Known rows, with every way that one mark hangs from another:
kose(matoke vefef): [-0.09 -0.17  0.04  0.20  0.04 -0.22 -0.14  0.12  0.12  0.10 -0.29  0.43
 -0.44  0.22 -0.35  0.36  0.26  0.33 -0.03  0.12 -0.25  0.04 -0.23 -0.18
  0.17  0.02 -0.03]
pomos(nizuzik(diro(vefef))): [-0.21 -0.13  0.08  0.21  0.00 -0.16 -0.06 -0.06 -0.04  0.30 -0.22  0.16
  0.11  0.24 -0.32  0.14 -0.08  0.20 -0.28  0.12 -0.04  0.15 -0.22 -0.19
  0.00 -0.06 -0.04]
kose(matoke): [-0.22 -0.15 -0.02  0.11  0.07 -0.21 -0.15  0.11  0.13  0.18 -0.22  0.34
 -0.38  0.14 -0.34  0.31  0.17  0.34 -0.13 -0.02 -0.14  0.05 -0.25 -0.21
  0.21  0.00  0.03]
diro(nizuzik(gubevil mobom pomos) vefef): [-0.11  0.04 -0.15  0.16  0.12 -0.07  0.09 -0.23 -0.08  0.25 -0.27 -0.06
  0.35 -0.03 -0.02  0.31 -0.33  0.28 -0.15  0.19 -0.16  0.13 -0.18 -0.25
 -0.04 -0.01 -0.03]
foli(tabas(nizuzik(diro))): [-0.17 -0.20 -0.01  0.14 -0.03 -0.32 -0.15 -0.10  0.10  0.24 -0.29  0.23
  0.11  0.16 -0.42  0.03  0.05  0.23 -0.22  0.02 -0.01  0.23 -0.28 -0.25
 -0.01  0.09  0.09]
buzat(nadul): [-0.10 -0.16  0.03  0.08  0.00 -0.30 -0.22  0.02  0.06  0.13 -0.14  0.29
 -0.05  0.18 -0.37  0.17  0.29  0.36 -0.27  0.03  0.02  0.01 -0.14 -0.25
  0.12 -0.08 -0.01]
foli(tabas(nizuzik(gubevil mobom pomos))): [-0.18 -0.11 -0.20  0.06  0.04 -0.22 -0.04 -0.24  0.03  0.22 -0.30  0.00
  0.23 -0.06 -0.16  0.12 -0.07  0.32 -0.11  0.07 -0.03  0.21 -0.28 -0.38
 -0.03  0.08  0.13]
sebub(gubevil nadul): [-0.32 -0.17 -0.10  0.01 -0.11 -0.32 -0.19  0.19  0.12  0.20  0.00  0.41
 -0.08  0.08 -0.59  0.07 -0.09  0.37 -0.28  0.10  0.06  0.02 -0.12 -0.40
  0.06  0.13 -0.12]
diro(nizuzik(mobom) vefef): [-0.18 -0.05 -0.04  0.03  0.08 -0.12  0.05 -0.21 -0.03  0.21 -0.27  0.20
  0.14  0.13 -0.30  0.39 -0.15  0.29 -0.18  0.05 -0.23  0.14 -0.18 -0.18
  0.05 -0.14  0.06]
sebub(nadul): [-0.20 -0.15 -0.01 -0.04 -0.06 -0.28 -0.15  0.12  0.12  0.21 -0.14  0.37
 -0.08  0.11 -0.57  0.19  0.13  0.30 -0.36  0.03  0.04  0.02 -0.16 -0.27
  0.04  0.14 -0.08]
buzat(lilo nadul): [-0.06 -0.12  0.04  0.11 -0.01 -0.29 -0.30 -0.07  0.20  0.14 -0.17  0.40
 -0.15  0.13 -0.36  0.22  0.21  0.39 -0.25  0.06  0.16  0.02 -0.04 -0.24
  0.18 -0.18  0.13]
foli(tabas(nizuzik(gubevil pomos))): [-0.15 -0.14 -0.20  0.16  0.00 -0.24 -0.09 -0.13  0.00  0.29 -0.25  0.07
  0.16 -0.04 -0.30 -0.03  0.07  0.28 -0.20  0.11  0.04  0.21 -0.26 -0.33
 -0.04  0.14  0.11]
mevar(sebub(nadul)): [-0.05 -0.17 -0.03  0.08 -0.05 -0.23 -0.18  0.14  0.09  0.23 -0.12  0.33
 -0.01  0.16 -0.59  0.22  0.40  0.21 -0.46 -0.01  0.16  0.02 -0.19 -0.26
  0.05  0.09 -0.15]
kose(matoke vefef(mobom)): [-0.10 -0.16  0.16  0.19  0.03 -0.15 -0.11  0.18  0.03  0.10 -0.29  0.42
 -0.58  0.28 -0.26  0.48  0.16  0.32  0.08  0.13 -0.26 -0.05 -0.36 -0.29
  0.16 -0.10 -0.08]
fovun(foli(tabas(nizuzik(diro gubevil pomos)))): [-0.20 -0.11 -0.23  0.33  0.07 -0.20 -0.13 -0.24  0.04  0.27 -0.25  0.05
  0.31 -0.04 -0.22 -0.11 -0.06  0.28 -0.10  0.10  0.02  0.22 -0.19 -0.35
  0.00  0.26  0.01]
sebub(mevar nadul): [-0.11 -0.14  0.10 -0.07 -0.06 -0.33 -0.17  0.22  0.12  0.27 -0.03  0.38
 -0.05  0.16 -0.66  0.20  0.28  0.28 -0.44  0.04  0.14  0.01 -0.06 -0.37
  0.05  0.23 -0.16]
foli(tabas): [-0.16 -0.18 -0.12 -0.06 -0.02 -0.27 -0.14 -0.05  0.04  0.30 -0.22  0.32
 -0.07  0.17 -0.54  0.15  0.26  0.30 -0.29  0.09 -0.13  0.18 -0.25 -0.22
  0.01  0.01  0.03]
pomos(nizuzik(mobom)): [-0.27 -0.16 -0.07 -0.01  0.00 -0.21 -0.05 -0.09  0.03  0.14 -0.23  0.20
 -0.14  0.18 -0.40  0.29 -0.04  0.34 -0.21  0.11 -0.12  0.10 -0.23 -0.31
  0.17 -0.14  0.02]
diro(nizuzik(gubevil)): [-0.06 -0.02 -0.18  0.17  0.07 -0.18 -0.03 -0.02  0.04  0.22 -0.31  0.15
  0.10  0.07 -0.40  0.13 -0.03  0.35 -0.21  0.26 -0.15  0.10 -0.16 -0.28
  0.03  0.10 -0.05]
fovun(foli(tabas(nizuzik))): [-0.32 -0.24 -0.20  0.12  0.00 -0.23 -0.16 -0.22  0.05  0.24 -0.19  0.40
 -0.08  0.08 -0.64  0.00  0.35  0.34 -0.13 -0.09 -0.04  0.22 -0.19 -0.30
  0.12  0.08  0.17]
fovun(foli(tabas(nizuzik(diro gubevil mobom)))): [-0.23 -0.09 -0.23  0.12  0.10 -0.21 -0.09 -0.36  0.11  0.16 -0.36  0.11
  0.33 -0.02 -0.23  0.04 -0.04  0.37  0.06  0.03 -0.15  0.25 -0.21 -0.41
  0.04  0.21  0.07]
foli(tabas(nizuzik)): [-0.22 -0.23 -0.08  0.06 -0.05 -0.30 -0.14 -0.10  0.05  0.25 -0.25  0.32
 -0.05  0.12 -0.59  0.07  0.27  0.29 -0.22 -0.03 -0.02  0.23 -0.27 -0.26
  0.04  0.02  0.18]
nizuzik(diro(vefef) pomos): [-0.19 -0.09  0.06  0.21  0.03 -0.17 -0.09 -0.04 -0.02  0.29 -0.12  0.07
  0.20  0.08 -0.08  0.24 -0.17  0.17 -0.29  0.05 -0.01  0.15 -0.18 -0.15
  0.00  0.03 -0.10]
diro(nizuzik vefef(mobom)): [-0.15 -0.06  0.11  0.13  0.02 -0.06  0.03 -0.04 -0.12  0.30 -0.22  0.25
 -0.06  0.22 -0.35  0.37 -0.09  0.24 -0.16  0.10 -0.16  0.05 -0.29 -0.25
  0.00 -0.19 -0.01]

Rows:
[-0.18 -0.04  0.14  0.34  0.03 -0.09 -0.03 -0.07 -0.09  0.27 -0.23 -0.05
  0.25 -0.01  0.09  0.19 -0.28  0.21 -0.06  0.07  0.07  0.13 -0.31 -0.39
 -0.04  0.04 -0.04]  tabas(nizuzik(diro(vefef(mobom)) gubevil pomos))
[-0.15 -0.05 -0.07  0.17  0.07 -0.17  0.01 -0.32 -0.02  0.30 -0.33 -0.11
  0.54 -0.04  0.06  0.12 -0.27  0.22 -0.08  0.06 -0.04  0.25 -0.27 -0.30
 -0.15  0.09  0.09]  foli(tabas(nizuzik(diro(vefef) gubevil mobom pomos)))
[-0.30 -0.17 -0.06  0.09  0.01 -0.24 -0.09 -0.13  0.06  0.08 -0.15  0.12
 -0.04 -0.03 -0.19  0.30 -0.14  0.29 -0.15 -0.07  0.03  0.16 -0.21 -0.31
  0.18 -0.03  0.12]  tabas(nizuzik(mobom pomos))
[-0.08  0.02  0.01  0.17  0.06 -0.04  0.05 -0.05 -0.14  0.32 -0.30  0.12
  0.12  0.11 -0.24  0.27 -0.11  0.30 -0.09  0.21 -0.19  0.07 -0.28 -0.33
 -0.05 -0.07 -0.06]  diro(nizuzik(gubevil) vefef(mobom))
[-0.13 -0.03 -0.09  0.02  0.09 -0.23 -0.08 -0.08  0.15  0.11 -0.31  0.03
  0.24 -0.01 -0.04  0.27 -0.19  0.36 -0.08  0.17 -0.19  0.16 -0.20 -0.33
  0.07  0.15 -0.12]  nizuzik(diro gubevil mobom)
[-0.13  0.00  0.09  0.22  0.06 -0.07 -0.02 -0.02 -0.10  0.31 -0.19 -0.06
  0.24  0.02  0.14  0.27 -0.28  0.21 -0.11  0.17 -0.05  0.08 -0.31 -0.35
 -0.07  0.02 -0.18]  nizuzik(diro(vefef(mobom)) gubevil pomos)
[-0.15 -0.04  0.12  0.23  0.02 -0.07  0.00 -0.03 -0.12  0.33 -0.29  0.04
  0.16  0.19 -0.11  0.17 -0.20  0.24 -0.11  0.23 -0.09  0.08 -0.34 -0.39
 -0.05 -0.07 -0.14]  pomos(nizuzik(diro(vefef(mobom)) gubevil))
[-0.10  0.00 -0.19  0.05  0.10 -0.17  0.02 -0.14  0.07  0.13 -0.36  0.08
  0.17  0.03 -0.25  0.28 -0.18  0.39 -0.11  0.23 -0.24  0.11 -0.18 -0.32
  0.06  0.05 -0.02]  diro(nizuzik(gubevil mobom))
[-0.16 -0.04 -0.08  0.12  0.07 -0.20 -0.03 -0.10  0.09  0.15 -0.34 -0.01
  0.20  0.11 -0.13  0.18 -0.28  0.33 -0.13  0.26 -0.15  0.13 -0.22 -0.38
  0.05  0.06 -0.11]  pomos(nizuzik(diro gubevil mobom))
[-0.28 -0.12 -0.32  0.14  0.09 -0.16 -0.07 -0.36  0.00  0.20 -0.24  0.07
  0.21 -0.11 -0.24  0.07  0.01  0.37 -0.01  0.02 -0.07  0.22 -0.21 -0.42
  0.07  0.14  0.11]  fovun(foli(tabas(nizuzik(gubevil mobom pomos))))
[-0.15  0.02 -0.04  0.13  0.11 -0.13 -0.01 -0.18  0.00  0.23 -0.23 -0.12
  0.44 -0.07  0.19  0.31 -0.35  0.26 -0.13  0.13 -0.11  0.17 -0.19 -0.28
 -0.03  0.08 -0.12]  nizuzik(diro(vefef) gubevil mobom pomos)
[-0.23 -0.16  0.02 -0.01 -0.12 -0.37 -0.21  0.28  0.13  0.25  0.12  0.43
 -0.05  0.12 -0.67  0.08  0.08  0.36 -0.37  0.11  0.16  0.00 -0.01 -0.49
  0.08  0.21 -0.19]  sebub(gubevil mevar nadul)
[-0.30 -0.13 -0.09  0.20  0.09 -0.13 -0.04 -0.43 -0.03  0.26 -0.20  0.08
  0.35  0.03 -0.12  0.15 -0.17  0.21 -0.06 -0.12 -0.05  0.24 -0.22 -0.26
  0.00  0.02  0.12]  fovun(foli(tabas(nizuzik(diro(vefef) mobom pomos))))
[-0.18 -0.02 -0.01  0.14  0.09 -0.12  0.02 -0.19 -0.01  0.25 -0.33 -0.02
  0.35  0.09 -0.06  0.21 -0.28  0.29 -0.11  0.20 -0.15  0.16 -0.22 -0.32
 -0.02  0.00 -0.07]  pomos(nizuzik(diro(vefef) gubevil mobom))
[-0.14 -0.09 -0.13  0.14  0.06 -0.25 -0.05 -0.23  0.07  0.20 -0.33 -0.10
  0.40 -0.03  0.00  0.10 -0.30  0.26 -0.10  0.11 -0.03  0.21 -0.28 -0.36
 -0.07  0.16  0.04]  foli(tabas(nizuzik(diro gubevil mobom pomos)))
[-0.12 -0.02 -0.01  0.15  0.06 -0.16 -0.08 -0.05  0.02  0.29 -0.26  0.09
  0.34  0.01 -0.12  0.15 -0.01  0.27 -0.17  0.13 -0.11  0.20 -0.17 -0.24
 -0.03  0.14 -0.11]  nizuzik(diro(vefef) gubevil)
[-0.10  0.02 -0.22  0.14  0.11 -0.15  0.04 -0.14  0.01  0.15 -0.29 -0.06
  0.20 -0.01 -0.09  0.28 -0.36  0.34 -0.18  0.26 -0.15  0.08 -0.18 -0.30
  0.04  0.05 -0.07]  diro(nizuzik(gubevil mobom pomos))
[-0.15 -0.15 -0.17  0.09 -0.01 -0.27 -0.12 -0.11  0.06  0.27 -0.32  0.21
  0.13  0.01 -0.46 -0.02  0.25  0.34 -0.16  0.10 -0.05  0.24 -0.26 -0.35
 -0.02  0.15  0.14]  foli(tabas(nizuzik(gubevil)))
[-0.20 -0.08  0.06  0.00  0.07 -0.17 -0.05 -0.16  0.05  0.19 -0.22  0.14
  0.22  0.09 -0.08  0.39 -0.16  0.25 -0.14 -0.01 -0.17  0.18 -0.20 -0.20
  0.05 -0.04 -0.03]  nizuzik(diro(vefef) mobom)
[-0.23 -0.14  0.01  0.08  0.04 -0.23 -0.06 -0.09  0.08  0.13 -0.26  0.10
  0.03  0.22 -0.24  0.26 -0.27  0.28 -0.21  0.16 -0.12  0.11 -0.24 -0.29
  0.11 -0.06 -0.06]  pomos(nizuzik(diro mobom))
[-0.26 -0.20 -0.13  0.20  0.03 -0.26 -0.17 -0.22  0.10  0.22 -0.25  0.30
  0.09  0.12 -0.49 -0.02  0.14  0.28 -0.13 -0.04 -0.03  0.23 -0.20 -0.28
  0.08  0.14  0.09]  fovun(foli(tabas(nizuzik(diro))))
[-0.19 -0.05  0.01  0.15  0.08 -0.17 -0.03 -0.23  0.06  0.16 -0.32  0.03
  0.41 -0.06 -0.02  0.22 -0.17  0.30 -0.01  0.00 -0.09  0.24 -0.19 -0.32
  0.02  0.09  0.06]  tabas(nizuzik(diro(vefef) gubevil mobom))
[-0.08  0.02 -0.14  0.27  0.09 -0.08  0.04 -0.11 -0.11  0.33 -0.23 -0.01
  0.29  0.00 -0.17  0.17 -0.17  0.25 -0.24  0.22 -0.07  0.13 -0.16 -0.22
 -0.05  0.03 -0.05]  diro(nizuzik(gubevil pomos) vefef)
[-0.18 -0.15  0.16  0.24 -0.02 -0.15 -0.04 -0.15 -0.12  0.36 -0.21  0.07
  0.16  0.17 -0.10  0.18 -0.19  0.12 -0.16 -0.01  0.05  0.15 -0.40 -0.30
 -0.13 -0.09  0.07]  foli(tabas(nizuzik(diro(vefef(mobom)) pomos)))
[-0.10 -0.11 -0.12  0.26  0.01 -0.27 -0.10 -0.13  0.05  0.28 -0.30 -0.02
  0.33  0.01 -0.14 -0.05 -0.12  0.23 -0.20  0.16  0.05  0.21 -0.27 -0.31
 -0.10  0.21  0.02]  foli(tabas(nizuzik(diro gubevil pomos)))
[-0.24 -0.11  0.07  0.09  0.06 -0.15  0.00 -0.17 -0.02  0.23 -0.25  0.10
  0.18  0.21 -0.16  0.29 -0.25  0.23 -0.20  0.08 -0.13  0.15 -0.24 -0.24
  0.04 -0.13 -0.03]  pomos(nizuzik(diro(vefef) mobom))
[-0.16 -0.06 -0.12  0.10  0.06 -0.18  0.01 -0.13  0.03  0.14 -0.21  0.06
  0.02  0.09 -0.21  0.37 -0.34  0.28 -0.25  0.14 -0.13  0.07 -0.20 -0.23
  0.10 -0.07 -0.03]  diro(nizuzik(mobom pomos))
[-0.21 -0.07  0.05  0.09  0.08 -0.15 -0.03 -0.17  0.00  0.21 -0.15  0.00
  0.28  0.04  0.08  0.39 -0.33  0.20 -0.20  0.02 -0.08  0.15 -0.20 -0.20
  0.02 -0.04 -0.07]  nizuzik(diro(vefef) mobom pomos)
[-0.19 -0.07 -0.06  0.13  0.07 -0.25 -0.08 -0.14  0.17  0.07 -0.34  0.04
  0.27 -0.05 -0.09  0.18 -0.19  0.34 -0.02  0.06 -0.08  0.19 -0.21 -0.37
  0.09  0.16  0.03]  tabas(nizuzik(diro gubevil mobom))
[-0.10  0.03 -0.13  0.07  0.12 -0.09  0.07 -0.22 -0.03  0.22 -0.33  0.07
  0.31  0.02 -0.17  0.31 -0.19  0.34 -0.09  0.16 -0.26  0.15 -0.17 -0.26
 -0.02 -0.03  0.02]  diro(nizuzik(gubevil mobom) vefef)
[-0.16 -0.19 -0.02  0.23 -0.02 -0.30 -0.13 -0.10  0.05  0.26 -0.23  0.09
  0.15  0.13 -0.27  0.04 -0.12  0.18 -0.28  0.06  0.08  0.20 -0.28 -0.24
 -0.04  0.10  0.07]  foli(tabas(nizuzik(diro pomos)))
[-0.22 -0.12  0.21  0.19  0.00 -0.10 -0.02 -0.01 -0.11  0.31 -0.22  0.16
 -0.02  0.30 -0.22  0.27 -0.18  0.19 -0.18  0.13 -0.06  0.06 -0.35 -0.31
  0.01 -0.18 -0.09]  pomos(nizuzik(diro(vefef(mobom))))
